Each row was made from one small tree. Brackets hold a mark, then the marks that hang from it, in the order of their numbers. Every link used is in the known rows. Write each row's tree.
(in the rows, 128 means zero)
Known rows:
[J_457 J_170 J_439 J_888 J_940 J_986]: [115 109  77 157 147  90 155  94 119  72 171  73 128 149 142  86 140 109
  87 182 102 119  98 152 122 145 142  85 110 136 173 137  94  79 151 135
 136 139 124 115 177]
[J_463 [J_457 J_799]]: [103 111 130 122 110 153 115  81 149 110  96 135 152 138 132 159 141 141
  78  85 138 136 166 156 142 106 116 164 138  88 151 124 100 185  83 130
  96 140 131 141 117]
[J_457 J_463 J_527 J_888 J_986]: [128  92 194 146 156  56 150 118 110 102 176 114 112 114 132  53  98 135
 178 134  79 149  87  72 114 206  71 140  81 107 113 142 144 126  97 194
 153 110  80 101 127]
[J_527 [J_457 J_463 J_888 J_940 J_986]]: [119  87 140 138 164 101 182  82  96  78 155 111 136 149 136  21 154 110
 121 118 104 112 108 104  81 187  91 137 117  65 147 194 119  88 102 175
 171 131   8 129  99]
[J_799 J_457]: [127 120 141 123  81 132 112 100 160 128  96 132 118 133 120 176 105 123
 142 111 165 145 164 147 138 102 129 130 103 135  92 123 105 152 112 132
 134 144 136 126 150]
[J_439 J_179 [J_457 J_463 J_940]]: [153 154 121 128 156 117 143 124 107 174 133 182  82 118 136 120  98 117
 101 127 117  84 146  79 111 147 148 133 139 115 102 156 124  69 129 123
 106 152  89 122 134]
[J_691 [J_179 [J_439 [J_457 J_888]]]]: [193 156 123 129 114 145 142  70 105 169 147 187  82  91 124 168  99  55
 166 142 128 104 116  80 115  44 146 134 148 141 101  98 148  99 121 155
 101 171 103 113 157]
[J_439 J_179]: [155 122 138 103 108 118 144 117 126 139 151 172  97 125 116 152 119 108
 137 161 152 144 143 119 150 114 133 148 126 127  76  73 138 109 120 155
 102 124 156 114 121]
[J_986 J_862]: [132  65 133 129  85 113 113  80 132 125 142 144  90 180 114 151 149 141
 129 143 164 154 163 155 113 135 107 102 112 137  95  56 154 146  93 127
 140 122 160 111  97]
[J_105 [J_170 J_457]]: [126 130 151 136  95 120 143 161 152 118  59 140 132 142 164 144 116 142
 151  98 126 127 168 127 123  97 129 141 157 153 116 112 139 106 120  90
 152 146 115 114 124]
[J_799 [J_457 J_691]]: [117 135 115  99  89 162  82 139 151 146 103 104 142 117 107 166 115 135
 149 109 177 137 140 169 155 132 174 115  94 155 100 143 129 168 131 112
 137 138 165 137 125]
[J_527 [J_457 J_170 J_691 J_888]]: [117  86 134 151 103 125  97  92 110  86 146  83 121 127 131 102 154 121
 112 135 106 107 107 154  98 144 142 119 166 136 156 146  87 151 102 120
 189 128 131 149 119]
[J_527 [J_457 J_986]]: [120 109 122  82 138 120 148  85 124  72 172 120 143 166 114 105 166 117
 142 148 138 151 137 153 104 131 104 127 114  68 110 109 121 131  92 127
 140 108  80 109  71]
[J_105 [J_170 [J_457 J_463 J_691 J_940]]]: [113 141 137 138 143 151 140 229 120 158  57 125 159 124 169  78 118 174
 133  81 112  90 138 122 113 178 153 131 159 164 138 197 162  88 171  85
 155 143  84 132 102]
[J_691 [J_179 [J_439 [J_457 J_986]]]]: [175 176  89  73 164 166 156  99 124 163 188 192 108 117 120 154 119  57
 175 185 139 123 114 111 117  44 142 112 102 106  86  79 161  93 144 137
  67 144 103  84 130]
[J_170 [J_457 [J_439 J_179] J_463]]: [163 151 150 101 114 126 160 177 116 160 159 160 113  97 130 126 116 107
 193 108 146 131 112 101 143 113 141 168 133 151 110 134 156 103 191 119
 126  99 150 174  86]
[J_527 [J_457 J_888 J_986]]: [123  95 135 110 121  98 157  51 116  59 167 102 131 147 118  79 167  88
 151 129 121 142 118 135  98 131  96 144 121  79 135 124 120 123  73 166
 168 124  63 120  93]
[J_463 [J_457 J_986]]: [104  97 127 106 131 122 132  67 133  79 139 116 154 146 139 112 157 133
 126 143 116 162 137 178 134 139  94 147  96  62 113  97 133 156  82 141
  96 117 110  86 112]
[J_439 J_179 [J_457 J_463 J_986]]: [152 148 135  80 153 107 143 112 130 141 200 170  86 110 128 103 114  92
 160 144 132 118 120  84 115 132 138 142  91  96 109 124 141  86 121 143
 108 129  97 110 108]
[J_105 [J_170 [J_457 J_888 J_986]]]: [117 123 155 129 110  94 174 122 153  81  94 110 134 130 154  85 121  99
 163 106 103 134 124 109 112  99 114 139 118 143 152 133 154  80 107 147
 175 151  71 105 148]
[J_691 [J_179 [J_439 J_457]]]: [185 170 105 104 133 169 133 101 116 183 154 201  98 108 120 190 110  80
 165 151 144 110 139 109 116  40 153 127 145 130  81  75 147 112 138 122
  74 158 123 105 136]
[J_888 J_665]: [141 117 151 107  77 137 114  75 144 120  82 129 124 144 134 152 168 146
 138 126 139 155 161 171 136 128  97 142 135  90 119  51 129 131  91 168
 127 135 158 105 136]
[J_457 J_170 J_691 J_888 J_986]: [109  94 120 130 115 105 110  97 134  87 174  74 121 118 133  94 137 115
 143 171 108 127  87 161 120 155 151  97  96 126 158 123 122 116 126 144
 157 139 153  98 144]
[J_691 J_179]: [160 118 130 111 111 150 127 100 114 135 141 160 118 120 106 156 128 120
 150 146 143 154 128 127 141 102 133 149 126 115  68  52 161 141 123 156
  99 139 139  95 131]
[J_457 J_439 J_527 J_691 [J_986 J_862]]: [109 109  71  96 192 120  93 198 109 135 218  94 139 176  69 114 155 162
 136 185 155 171  88 179 146 185 136  68  74 184  99 109 187 184 150  98
 123  52 204 134  80]
[J_463 [J_457 J_799 [J_888 J_665]]]: [119 105 156 149  79 145 127  39 147 108  44  99 142 118 134 133 188 110
  73  61 117 135 151 153 136 100  84 176 153  75 201 117  93 183  67 202
 138 149 128 158 165]
[J_105 J_170]: [135 122 135 139 108 119 127 141 143 105  89 133 137 156 157 142 114 161
 112 130 141 127 167 129 130 138 112 147 163 147 114  93 138 118  80 123
 128 146 137  99 137]
[J_888 [J_457 J_799]]: [ 99 141 127 150  77 141 100  79 174 131  88 135 164 118 116 175 139 129
  86 125 154 153 153 144 158  95 114 153 146  86 153 125 117 151 108 126
 107 130 138 127 129]
[J_457 J_527]: [129 110 161 138 133  92 108 138 125 123 128 144 128 141 123 150  98 169
 138 154 116 150 146 121 132 160 100 131 121 126  72  87 123 152  92 128
 110 108 147 100 126]
[J_799 [J_457 J_463 J_940 J_986]]: [101 123 127 120 151 131 156 126 146 125 130 117 133 132 134  77 100 120
 133 119 139 120 139 116 119 165 116 115  56  92 117 188 116 101 151 151
 136 142  60 113 145]
[J_439 [J_457 J_463 J_691 J_799 J_986]]: [116 168 101  66 149 156 102 140 150 139 169 125 136 120 115 117 134 140
 142  85 148 111 108 142 113 154 168 119  82  98 190 182 143 128 130 102
 120 150 108 135  87]
[J_179 [J_439 J_457]]: [165 160 122  98 101 135 132  93 137 157 134 188 103 132 146 186 103 104
 166 147 147 108 166 125 107  78 141 115 147 126 101 100 124 103 113 100
  89 162 135 102 119]
[J_691 [J_179 [J_439 [J_457 J_170 J_986]]]]: [158 168  89  95 171 153 134  96 134 142 212 173  93 117 140 160 103  62
 147 210 112 101 121 109  97  30 139  99 104 112 111  76 114  96 161 120
  84 145 115  73 162]
[J_457 J_170 J_463 J_799 J_940]: [104 111 140 163 134 132 139 125 148 129 124 132 113 139 162 105 104 151
  63 111 115  86 160 107 101 160 114 115 132 102 190 167  72 102 152 124
 136 167 102 124 154]
[J_527 [J_457 J_170 J_439 J_691]]: [118 125  75 113 136 159  77 155 110  99 173  76 155 146 124 139 181 156
 106 151 146 124 107 199 126 140 158 110 175 151 147 139  97 166 143  59
 149  94 188 174  89]
[J_105 [J_170 [J_457 J_888]]]: [135 116 173 158  76  98 154 125 138 104  51 123 122 117 163 120 110 120
 152  83 109 119 148 100 119 100 119 151 160 169 148 132 140  95 102 135
 179 157  98 126 147]
[J_888 [J_457 J_170 J_527 J_799] J_665]: [ 75 142 153 187 121 119  62 108 179 121  73 101 155 110 130 165 137 145
  50 162  92 140 144 126 146  90  61 121 162  88 179 107  63 185 125 139
 126  90 176 132 194]

Write each row's tree:
[111  74 130 142 159  84 134 102 142 112 174 112 100 160  80 104 126 102
 103 134 133 153 114  95 117 132  94  92  63 137 150 118 133 164 100 171
 162 107 114 130 140] => [J_457 J_527 J_799 J_888 [J_986 J_862]]
[148 149 122 129 107 126 110  88 147 144 149 173  88 123 170 188  92 105
 139 177 115  87 167 124  92  63 131  94 156 133 126  97  78 103 116  87
 104 165 143  94 153] => [J_179 [J_439 [J_457 J_170]]]
[123 112 111 164 140 119 126 145 113 119 146 114 127 145 165 102 117 169
  98 149 114 107 126 137 116 188 127 117 149 133 152 152  93  99 161 106
 120 135 141 131 146] => [J_457 J_170 J_439 J_463 J_940]
[139 142 120 115 111 148 128 154 134 138 151 128 138 134 130 138 131 155
 140  77 174 135 119 128 140 152 129 172 130 123 172 143 133 139 143 128
 116 136 156 172 100] => [J_457 J_439 J_463 J_799]
[126  99 153 152  85  97 167  82 119 125  63 133 110 124 141 116 132 111
 139  94 102 110 147 129 110 112 143 109 130 129 132 148 120  75 133 128
 152 161  79 118 135] => [J_170 [J_457 J_888 J_940]]
[120 134 167 166 140 100 120 214 117 132  71 101 147 104 130 109 102 155
 144  97  86 115 111  96 132 147 140 132 153 213 125 160 149 143 121 110
 174 113 131 142 143] => [J_105 [J_170 [J_457 J_527 J_691 J_888]]]
[133 100 128 127 104 134 111  96  97 102 129 100 143 132 109 109 171 122
 136  98 138 123 108 153 117 152 144 140 157 125 124 148 136 149  85 134
 174 126 117 156  78] => [J_527 [J_457 J_691 J_888]]
[129 102 189 184 145  84 140 110 105 139  76 111 117 120 140  62 124 153
 106 111  71 120 124  84 110 209  61 138 132 106 133 147 118 121 112 207
 154 124  94 121 172] => [J_457 J_463 J_527 [J_888 J_665] J_940]
[142 158  61 113 157 182  93 128  94 183 122 148 124 121 100 160 145 131
  88 134 136  98 117 151 124 119 208  80 129 134  94 122 150 117 149  82
  91 158 128 109 136] => [J_439 [J_457 [J_691 J_179] J_940]]
[103 154 160 146 154 121 130 220 158 136  59 143 145 134 145 155  82 155
 109  83 110 118 158  84 127  92 115 134 145 173 145 150 108 139 129  92
 147 120 113 149 145] => [J_105 [J_170 [J_457 J_527 J_799]]]
[151 165  97 103 177 136 108 228  86 176 185 127 140 111  83 149 122 147
 130 174 142 144  82 132 182 162 166 125 131 195  66 122 159 162 172 117
  88  65 228 169 112] => [J_457 [J_439 J_179] J_527 J_691]
[102 134 162 143 169 121 125 218  96 178  99 134 145 107 132  82 103 177
 154 101  90 105 116 114 114 205 136 101 112 145  92 196 147 130 180  93
 140 107 102 131  95] => [J_170 [J_457 J_463 J_527 J_691 J_940]]
[102 129 102 177  87 117  78  96 148 100 130 101 159 129 140 171 141 147
  93 190 132 159 128 167 161 102 118 125 171 126 137 110 102 150 136  89
 118 102 200 130 153] => [J_888 [J_457 J_170 J_439]]
[164 142 154 129 179 104 139 211  92 156 192 153 112 105 116 116  87 142
 148 151 127 146  92  71 157 174 115 169 132 156  77 124 146 139 155 146
 103  69 174 166 117] => [J_457 [J_439 J_179] J_463 J_527]
[146 129 106 135  81 132 140 101 139 110 127 108 127 133 109 154 138 119
 112  89 169 134 113 136 152 116 153 151 133 147 183 132 122 133 115 144
 135 151 158 177 143] => [J_457 J_439 J_799 J_888]
[162 152  67  99 132 191 100 165  93 163 172 116 148 114  80 157 162 145
 153 148 174 154  72 176 167 124 189 135 134 160  88  90 193 163 173 114
  87 108 205 150  99] => [J_457 J_439 [J_691 J_179]]
[143  87 212 185 124  62 126 116 103 119 127 132 108 105 137  83  80 151
 162 114  86 138 106  63 119 206  76 157 125 127 104 139 135 141  87 183
 152 115 110 124 138] => [J_457 J_463 J_527 J_888]
[111 141  80 108 132 183 127 152 131 161  97 122 151 144 110 137 150 159
  68 107 157 106 142 172 143 152 179  95 125 133 155 159 122 128 153 108
 105 161 139 138 115] => [J_457 J_691 J_799 J_940]
[ 93 111  87 151 166  90  95 127 134 116 182 102 162 162  79 127 158 140
 104 211 145 192 106 151 155 140  83  91  97 140 100 114 175 185 133 109
 113  32 173 123 106] => [J_888 [J_457 J_439 J_527 [J_986 J_862]]]
[103 159 126  93 133 144 164 171 176 104  98 129 151 147 145 125 124 119
 131  94 139 125 148 120 125  72 132 137 105 128 178 140 127 100 140 111
 150 149  91 125 122] => [J_105 [J_170 [J_457 J_799 J_986]]]
[131 150 140 108  96 150 146 161 142 146 121 139 131 121 133 143 130 136
 173  45 151 132 119 131 133 112 141 166 122 131 181 165 129 130 178  99
 139 129 132 188  81] => [J_170 [J_457 J_439 J_463 J_799]]
[108 158  89 110 101 141 109  79 163 103 118  85 188 134 113 135 213 123
 126 174 149 190 113 196 175 112  92 140 126  73 145  91 154 140 138 158
 100  83 171 114 131] => [J_888 [J_457 J_439 J_986] J_665]
[106 139 167 122 126 116 130 166 150 140  99 156 126 121 112 165 103 140
 138  87 114 129 153 104 127  90 124 125 111 137 126 137 102 152 142  89
 133 116 128 145 121] => [J_170 [J_457 J_527 J_799]]
[105 123  98 170 190 122 120 159  90 120 107 116 174 147 124 127 131 186
  53 148  94 136 137 155 153 176 115 117 148 132  98 146 100 177 114  93
  76  81 145 141 139] => [J_463 [J_457 J_439 J_527 J_940]]
[128 154 109 141  98 136 124  46 147 140  42 117 106 134 128 152 163 108
  48  67 122  88 159 129 107  96 141 109 148 105 218 147  80  98  93 154
 142 189  97 142 192] => [J_439 [J_457 J_799 [J_888 J_665] J_940]]
[156 181 100  79 133 233 154 189 136 216 136 186 139  79 107 170 129  69
 185 111 165 111 117 129 139  25 183 129 126 154 121 125 169 136 227 118
  93 144 139 157  98] => [J_170 [J_457 [J_691 [J_179 J_439]] J_799]]
[160 139  98 101 132 106 178 111 119 109 208 118 112 114 102 102 141  65
 147 175 149 153  74 121 157 116 150 146 102 139 123 104 155  93 139 184
 115 110 150 142 132] => [J_457 [J_439 J_179] J_888 J_986]
[107 126 163 168 168 106 121 171 124 152  91 136 127 120 128 112  60 162
 108 111 109 116 146  81 127 185 109 112  99 136  87 196 100 143 142 132
 134 117  83 129 161] => [J_799 [J_457 J_463 J_527 J_940]]
[145 151  76 106 137 149  97 186 113 147 195 109 114 113 119 153 136 121
 113 192 149 129  95 160 162 130 181 119 149 181 117 103 125 132 186 104
 104 105 240 158 133] => [J_457 J_170 [J_439 J_179] J_691]
[135 123 108 138 127 163 148 130  84 168  95 128 121  89 104 111 148  98
 146 109 111 108  91 130 133 105 190 110 123 158 114 150 164 106 184 129
 136 151  95 132 136] => [J_170 [J_457 [J_691 J_179] J_888 J_940]]
[113  61 164 194  92  94 111  33 127  72 108  98 117 124 166 124 129 124
  95 133  77 125 142 142 112 125  91 145 156 105 158 116  80 160  65 147
 145 144 137 112 168] => [J_463 [J_457 J_170 J_888]]
[117 133 128 147 123 128 160 167 139 133  39 142 140 153 169 121 117 149
 105 107 115 101 179 122 115 111 137 116 159 156 121 140 129  82 138  88
 141 153  85 111 134] => [J_105 [J_170 [J_457 J_940]]]
[112 127 129  92 170 113 104 170 126 124 176 110 155 139  94 111 122 165
 158 175 118 154  99 152 141 189 133  97  79 129  78 113 154 155 127 127
 109  91 160  95 107] => [J_457 J_527 J_691 J_986]
[106 130 142 125 167 118 186 184 142 115  96 131 144 147 179  48 116 136
 137 103 100 106 141 107 100 154 111 125 112 117 143 174 152  62 160 122
 146 143  31 102 120] => [J_105 [J_170 [J_457 J_463 J_940 J_986]]]
[101 111 131 130 123 139 115 102 145  84 140 117 119 155 137 148 136 124
  72 117 133 110 158 136  99  86 115 129 165  96 176 131  45 154 107 100
 158 135 122 153 121] => [J_527 [J_457 J_170 J_799]]
[154 173  93  78 125 146  96 142 118 171 153 158 101 109 103 181 133 111
 129 146 151 113 125 134 145 112 191 116 130 152  98 113 144 120 128  96
  98 136 176 131 113] => [J_439 J_179 [J_457 J_691]]
[162 116 160 145  75 115 134  89 116 114 106  93 120 113 143  99 167 137
 165  82 136 148 100 133 140 169  97 179 150 116 169 115 149 128 115 200
 153 129 154 162 134] => [J_457 J_439 J_463 [J_888 J_665]]
[107 149 190 155 161 114 135 235 148 145  75 143 136 115 161 110  69 161
 131  60 102 108 143  55 119 132  93 161 143 159 157 181 122 139 140 106
 155 116  86 160 131] => [J_105 [J_170 [J_457 J_463 J_527 J_799]]]
